Each row was made from one path, in order. Every step used is in the known rows, and no mark comes twice. Write each row's path.
Known rows
fadaz > piga > piboza > misug > vime > zali: 50, -13, 53, 176, 61, -78, 369, 178, 320, 23, -58, -531, -223, -74, 113, -41, -135, -43, -87, -49, 84, 310, 143, -186, -45, -73, 19, 146, -89
piga > piru > zali > piboza > misug: 25, -38, 33, 112, -96, -108, 3, 159, 34, -135, -145, 267, 34, 16, -26, -65, -3, 8, 6, -168, 23, -264, -109, 12, -113, -129, -1, 11, -29
febo > vime > zali > piboza > piga > fadaz: 46, -38, 29, -61, 77, -52, 195, -54, -57, 153, 82, 296, -33, 127, 203, 50, -22, 46, -77, 316, -136, -145, 42, 181, 176, 102, -135, 142, -116
fadaz > piga > piboza: -12, 40, -54, -68, 3, 9, -178, 1, -80, 115, -2, -277, -1, -17, -131, -4, 90, -27, -17, -258, 103, -115, 49, -62, 22, -8, 114, 104, 153
zali > piboza > misug: 64, -2, -30, 53, 2, -72, 145, 94, -201, -118, -40, -287, 34, 20, -56, -23, -115, -3, 54, -270, 113, -174, -82, -42, -28, 120, 80, -62, 8
misug > piboza > piga > piru > zali: -31, 26, 9, 30, -18, 43, -259, 36, 311, -98, -182, 236, -81, -73, -6, 3, -65, 46, -12, 31, -295, -80, 148, 138, -111, -209, -57, 1, -52
vime > zali > piru > febo: -134, 1, 53, -44, -68, 105, -73, -71, 133, 5, 80, 374, 152, -43, -110, -26, 132, -107, 65, 193, 84, 102, -138, -38, 4, 33, -2, -100, -7
zali > piru: -40, 89, -33, -98, -65, 107, -356, -15, -115, 3, 31, 29, 214, -29, -117, -8, 233, 21, 64, -13, -24, -116, -71, 76, -16, 70, 57, -119, 117
zali > piru > febo: -132, 33, 4, -97, -112, 152, -298, -97, 45, -76, 84, 340, 129, -52, -170, 10, 205, -127, 80, 53, 159, -17, -143, 0, 5, 95, 80, -155, 114
fadaz > piga > vime > zali > piboza: 11, -32, 1, 154, -44, -34, 133, 21, -131, 249, 52, -202, 27, 80, 12, -62, -52, 58, -7, -43, 121, -56, 17, -86, 25, -124, -33, 178, 38
vime > zali > piru > febo > rago: -164, -63, 96, -74, -72, 286, 270, -168, 324, -27, 175, 467, 137, -38, -211, -25, 170, -146, 57, 108, 310, 354, -217, -53, 75, 185, 7, -163, 6
todam > fadaz > piga > piru: 25, 80, -69, -294, -79, -61, -144, -82, -309, -5, -24, 285, -67, 26, -41, 28, 233, -60, -32, -218, -60, -290, -158, -120, 11, -243, 10, -13, 172
piga > fadaz: 20, 33, -49, -274, 117, 27, -285, -221, -405, 19, -33, 93, 77, -21, -134, 65, 114, 50, 3, -128, -24, -9, -6, 76, 88, 201, -7, -126, 134
todam > fadaz > piga > piboza > misug: 89, -6, -92, -75, 42, -140, 190, 149, -149, -64, -43, -465, -193, 38, -77, 35, -37, -138, -52, -191, 104, -161, -54, -193, 5, -41, 91, 61, 87
piboza > misug > vime > zali > piru: 23, 30, 74, 145, -14, 11, 201, 158, 292, -84, -31, -201, -12, -86, 126, -45, 10, 4, -3, 197, -36, 289, 14, -42, -84, -2, -34, -70, -119
vime > zali > piboza > piga > fadaz > todam: 81, -65, -123, -242, 86, -68, 201, -134, -262, 55, 50, 361, 32, 194, 302, 97, -70, 88, -37, 349, -409, -105, 89, 132, 158, -59, -157, -1, -47
misug > piboza > piga: 11, 65, -58, -25, 79, 72, -99, -49, 82, -75, -72, -294, -73, -65, -42, 51, -179, 38, 34, -58, -205, 14, 177, 83, -34, 39, 30, -81, -18
fadaz > piga > piru > zali: -51, 31, 43, -115, -85, -26, -409, -54, -26, 43, -116, 371, 58, -28, -121, -32, 213, 14, -70, -193, -73, -155, -88, -48, -37, -239, -30, 70, 119
misug > vime > zali > piboza > piga: -3, -16, 22, 118, 34, 31, 298, 42, 192, 56, 40, -96, -10, 41, 298, -12, -140, 117, -3, 183, -101, 42, 212, 119, -14, 8, -75, 74, -126
vime > zali > piboza > misug: 60, -32, 17, 111, 42, -125, 382, 122, -111, -32, -44, -271, 55, 31, -1, -55, -189, 23, 41, -130, 45, -50, -81, -71, -29, 58, 1, -8, -117
piga > vime > zali > piboza > misug > gusu: 127, -80, -12, 374, 19, -230, 208, 227, -151, -61, -97, -648, -80, 8, 16, -109, -323, -2, -6, -149, 75, 344, -69, -106, -87, 74, 35, 55, -129
todam > fadaz: 6, 30, -74, -250, 69, -55, -95, -142, -414, -36, 5, -104, 92, 20, -147, 69, 111, 37, 17, -225, 22, -203, -132, -67, 52, 144, 46, -106, 90
fadaz > piga > vime: 12, 35, -15, -14, 11, 25, -416, -77, -266, 138, 54, -284, 2, -23, -184, -1, 37, 4, -8, -199, 112, 108, 3, -83, 8, -87, 65, 56, 175
todam > fadaz > piga > vime: 35, 10, -74, -114, 17, -45, -202, -78, -376, 103, 58, -241, -68, 51, -133, 51, 76, -16, -37, -130, 103, -81, -66, -144, 40, -78, 29, 47, 175
misug > vime: -23, 54, 24, -58, 46, 50, -137, -142, -19, -31, 1, -182, 32, -100, -7, 30, 97, 102, 0, -206, 81, 141, 67, -28, -12, 176, 62, -81, 38
misug > piboza: -13, 66, -39, -28, 43, 30, -18, -124, 1, -62, -119, -311, -6, -106, -156, 37, -37, 72, 46, -302, -14, -29, 34, -59, -13, 156, 67, -105, 8
misug > gusu: 30, 46, -50, -51, 46, -109, -337, -83, -328, -104, -108, -409, 83, -74, -145, -12, -3, 29, -17, -397, -29, 194, -112, -52, -10, 249, 112, -95, 55
piru > zali > piboza: -63, -60, 6, 36, -24, -36, -17, -44, -75, 27, -85, 48, 220, 53, -78, -9, 84, 131, -1, -163, 87, -347, -52, 44, 9, 164, -4, 47, 23

Write each row's path
10, 43, -77, -276, 22, -69, -29, -137, -375, 27, -11, -125, -8, 50, -104, 70, 137, -19, -48, -216, 18, -258, -136, -157, 81, 9, 23, -14, 156  todam > fadaz > piga
59, 8, -36, 53, 82, -60, -100, 156, -74, -84, -35, -453, -32, -59, -170, -19, -115, -59, 43, -263, 121, 75, 18, -31, -62, 87, 154, -25, 22  piga > piboza > misug
-2, 28, -1, 126, 12, 125, -388, 161, 46, 158, 129, -53, 96, 30, 25, -53, -48, 17, 55, 448, -195, 226, 137, 200, -53, -199, -53, 28, -12  piboza > piga > vime > zali > piru
83, 13, -163, -282, 113, 3, -45, -232, -97, -115, -63, 88, -152, 31, 143, 172, -89, 55, -41, 179, -464, 43, 167, 74, 113, 3, -75, -130, 10  misug > piboza > piga > fadaz > todam
4, -16, -18, 15, 48, 0, 124, 55, -81, 88, 51, -52, 112, 92, 110, -28, -161, 78, 38, 100, -142, -133, 101, 142, 9, -30, -50, 54, -74  vime > zali > piboza > piga
48, 43, -95, -150, 131, 85, -82, -134, -31, -55, -110, -79, -148, -35, 34, 97, -120, 32, -8, 90, -259, 33, 230, 159, 46, 88, -67, -101, 24  misug > piboza > piga > fadaz
35, -115, -116, -222, 45, -58, -42, -153, -192, -26, -33, 447, 73, 197, 217, 126, 39, 117, -86, 316, -360, -277, 82, 182, 138, 16, -145, 25, 25  piru > zali > piboza > piga > fadaz > todam
84, -15, -52, 23, 26, -111, 384, 143, 103, -98, -52, -488, -315, -16, 104, 47, -15, -93, -100, -115, 152, -7, 67, -213, -20, -4, 62, 87, 40  todam > fadaz > piga > piboza > misug > vime
12, 21, -66, -39, 7, 39, -86, 25, -169, 9, 60, -75, 89, 79, 59, 12, -84, 56, 53, -37, -74, -248, 102, 173, 3, 39, 30, 0, 47  zali > piboza > piga
-29, -91, 138, 154, -28, -150, 479, 3, 204, -75, 74, 161, -101, 13, -27, -5, -134, -160, -21, -2, 287, 2, -250, -184, 76, 154, 35, 56, -207  piru > febo > vime > zali > piboza > misug
54, 28, 43, 35, 78, -34, -2, 5, 19, -169, -51, -388, -98, -121, -10, 14, -87, 14, -9, -213, 86, 258, 29, -95, -68, 129, 77, -115, -30  piboza > misug > vime
-60, 5, 63, -10, -159, 32, -116, -25, 196, -68, 154, 791, -120, 40, 83, 19, 56, -164, 6, 87, 97, -235, -97, 93, 31, -124, 52, 64, -25  zali > piboza > piga > piru > febo > vime
-91, -26, 35, 128, -35, 167, -336, 68, 221, 69, 193, 269, 21, -2, -26, -30, -84, -138, 66, 520, -11, 329, 70, 128, -45, -178, -29, -15, -12  piboza > piga > vime > zali > piru > febo
-104, -71, 117, 64, -58, -58, 342, -139, 155, 63, 129, 374, 33, 28, -24, 11, 35, -67, -13, -6, 282, -110, -220, -122, 123, 181, 18, 90, -138  piru > febo > vime > zali > piboza
-75, -24, 29, 6, -87, 50, 67, 21, 144, -20, 81, 683, -39, 43, 122, -48, -97, -115, 72, 163, -37, -64, 8, 99, -46, -253, -35, 8, -60  vime > zali > piboza > piga > piru > febo
-52, -21, 17, 19, -130, -23, -154, 10, -25, 3, -103, 461, 165, 29, -19, -51, 180, 95, 13, -166, 21, -371, -76, 81, -64, -85, -19, 46, 39  piga > piru > zali > piboza
5, -46, 2, 179, 6, -20, 64, 28, -160, 183, 60, -167, 122, 53, -28, -62, -72, 111, 62, -49, 133, -3, 16, 14, -1, 5, -6, 83, -27  piga > vime > zali > piboza
31, -27, 31, 84, -144, -116, 55, 166, 53, -75, -164, 211, -63, 40, 17, -66, 27, -40, -63, -179, 11, -320, -105, -88, -85, -253, -29, 108, 35  fadaz > piga > piru > zali > piboza > misug
40, -37, -52, -108, 101, 13, 156, -33, -190, 114, 11, 195, 37, 124, 182, 22, -105, 75, -5, 253, -208, -108, 153, 217, 89, 32, -145, 35, -29  vime > zali > piboza > piga > fadaz
21, -51, 79, 205, -121, -69, 175, 159, 292, -171, -152, 206, -80, -36, 161, -55, 17, 52, -42, -97, 79, -92, 13, -12, -138, -96, -26, 38, -81  piga > piru > zali > piboza > misug > vime
45, 36, -69, -274, 154, 68, -397, -138, -326, 11, 21, 122, -3, 21, -19, 83, -25, 19, -11, 104, -218, 32, 134, 218, 74, 70, -42, -92, 110  piboza > piga > fadaz
60, -12, 9, 146, -19, -48, 325, 77, 64, -146, -47, -330, -78, -34, 127, -5, -94, 40, 10, -190, 169, -13, 42, -62, -57, 160, 55, -38, -46  zali > piboza > misug > vime
-25, 26, 17, 121, -30, 86, -279, 75, -28, 168, 87, -71, 174, -11, -88, -68, 95, 47, 66, 218, 6, 175, -11, 58, -39, -86, -19, 0, 20  piga > vime > zali > piru
26, 3, -1, 195, 120, 47, -40, 44, 177, 81, -15, -397, -114, -55, -13, -6, -317, 66, 35, 168, -187, 311, 239, 71, -61, -115, -45, 39, -119  misug > piboza > piga > vime > zali
47, -29, 58, 198, 110, -72, 311, 179, 302, -38, -53, -469, -128, -102, 67, -42, -170, 1, -21, -50, 99, 361, 139, -88, -73, 54, 48, 51, -148  piga > piboza > misug > vime > zali
-19, -40, -44, -110, -166, -104, 140, -4, -107, 26, -113, 455, -2, 131, 71, 0, 254, 20, -78, -99, 3, -615, -147, -77, 5, -208, -86, 135, 106  todam > fadaz > piga > piru > zali > piboza
6, 33, -21, 247, -13, 138, -68, 169, 348, 88, 7, -226, -56, -30, 68, -33, -149, 30, 52, 441, -234, 215, 223, 148, -87, -187, -78, 20, -92  misug > piboza > piga > vime > zali > piru
-104, 2, 103, -105, -4, -10, -206, -241, 28, -40, 128, 293, 3, -71, -221, 66, 122, -123, -15, -162, 270, 39, -230, -120, 112, 219, 125, -41, -1  piru > febo > vime
-153, -33, 48, -128, -113, 334, 49, -192, 224, -110, 184, 450, 120, -50, -267, 15, 244, -168, 73, -33, 375, 221, -208, -18, 72, 243, 89, -212, 123  zali > piru > febo > rago
24, 4, 43, 254, -20, 21, 266, 298, 454, -29, -21, -317, -72, -77, 148, -68, 5, -24, 2, 223, 43, 265, 125, -12, -107, -12, 20, 37, -120  piga > piboza > misug > vime > zali > piru
0, 112, -10, -195, -87, 8, -383, -77, -209, 35, -26, 241, -2, -43, -97, -23, 188, -33, -4, -294, -53, -107, -82, -60, -34, -247, 48, -2, 170  fadaz > piga > piru
46, 2, 95, 95, 119, -79, 240, 41, 120, -86, -56, -358, -77, -106, 49, -18, -162, 40, -19, -81, 14, 392, 27, -129, -57, 72, -2, -54, -150  piboza > misug > vime > zali
-17, 36, 16, 97, -77, 73, -217, 65, 0, 230, 75, -119, 80, 14, -50, -66, 132, 0, -6, 212, -6, 116, -15, -42, -13, -213, -45, 100, 80  fadaz > piga > vime > zali > piru
-42, 55, 95, 3, -43, -2, -59, -9, 117, 133, 87, 151, 157, -4, -40, -17, 250, 20, -21, 189, -27, -32, -179, 2, 82, 71, -17, 47, -92  febo > vime > zali > piru
-68, -26, 113, 147, -50, 57, 251, 66, 456, -165, 26, 101, -99, -112, 72, -24, -17, -149, 9, 266, 135, 392, -54, -126, -76, 35, -8, -116, -126  piboza > misug > vime > zali > piru > febo
37, -41, -8, -12, 84, 44, 345, -42, 94, 79, 8, 146, -81, 72, 365, 39, -74, 116, -53, 340, -157, 57, 266, 195, 60, 63, -169, 57, -84  misug > vime > zali > piboza > piga > fadaz
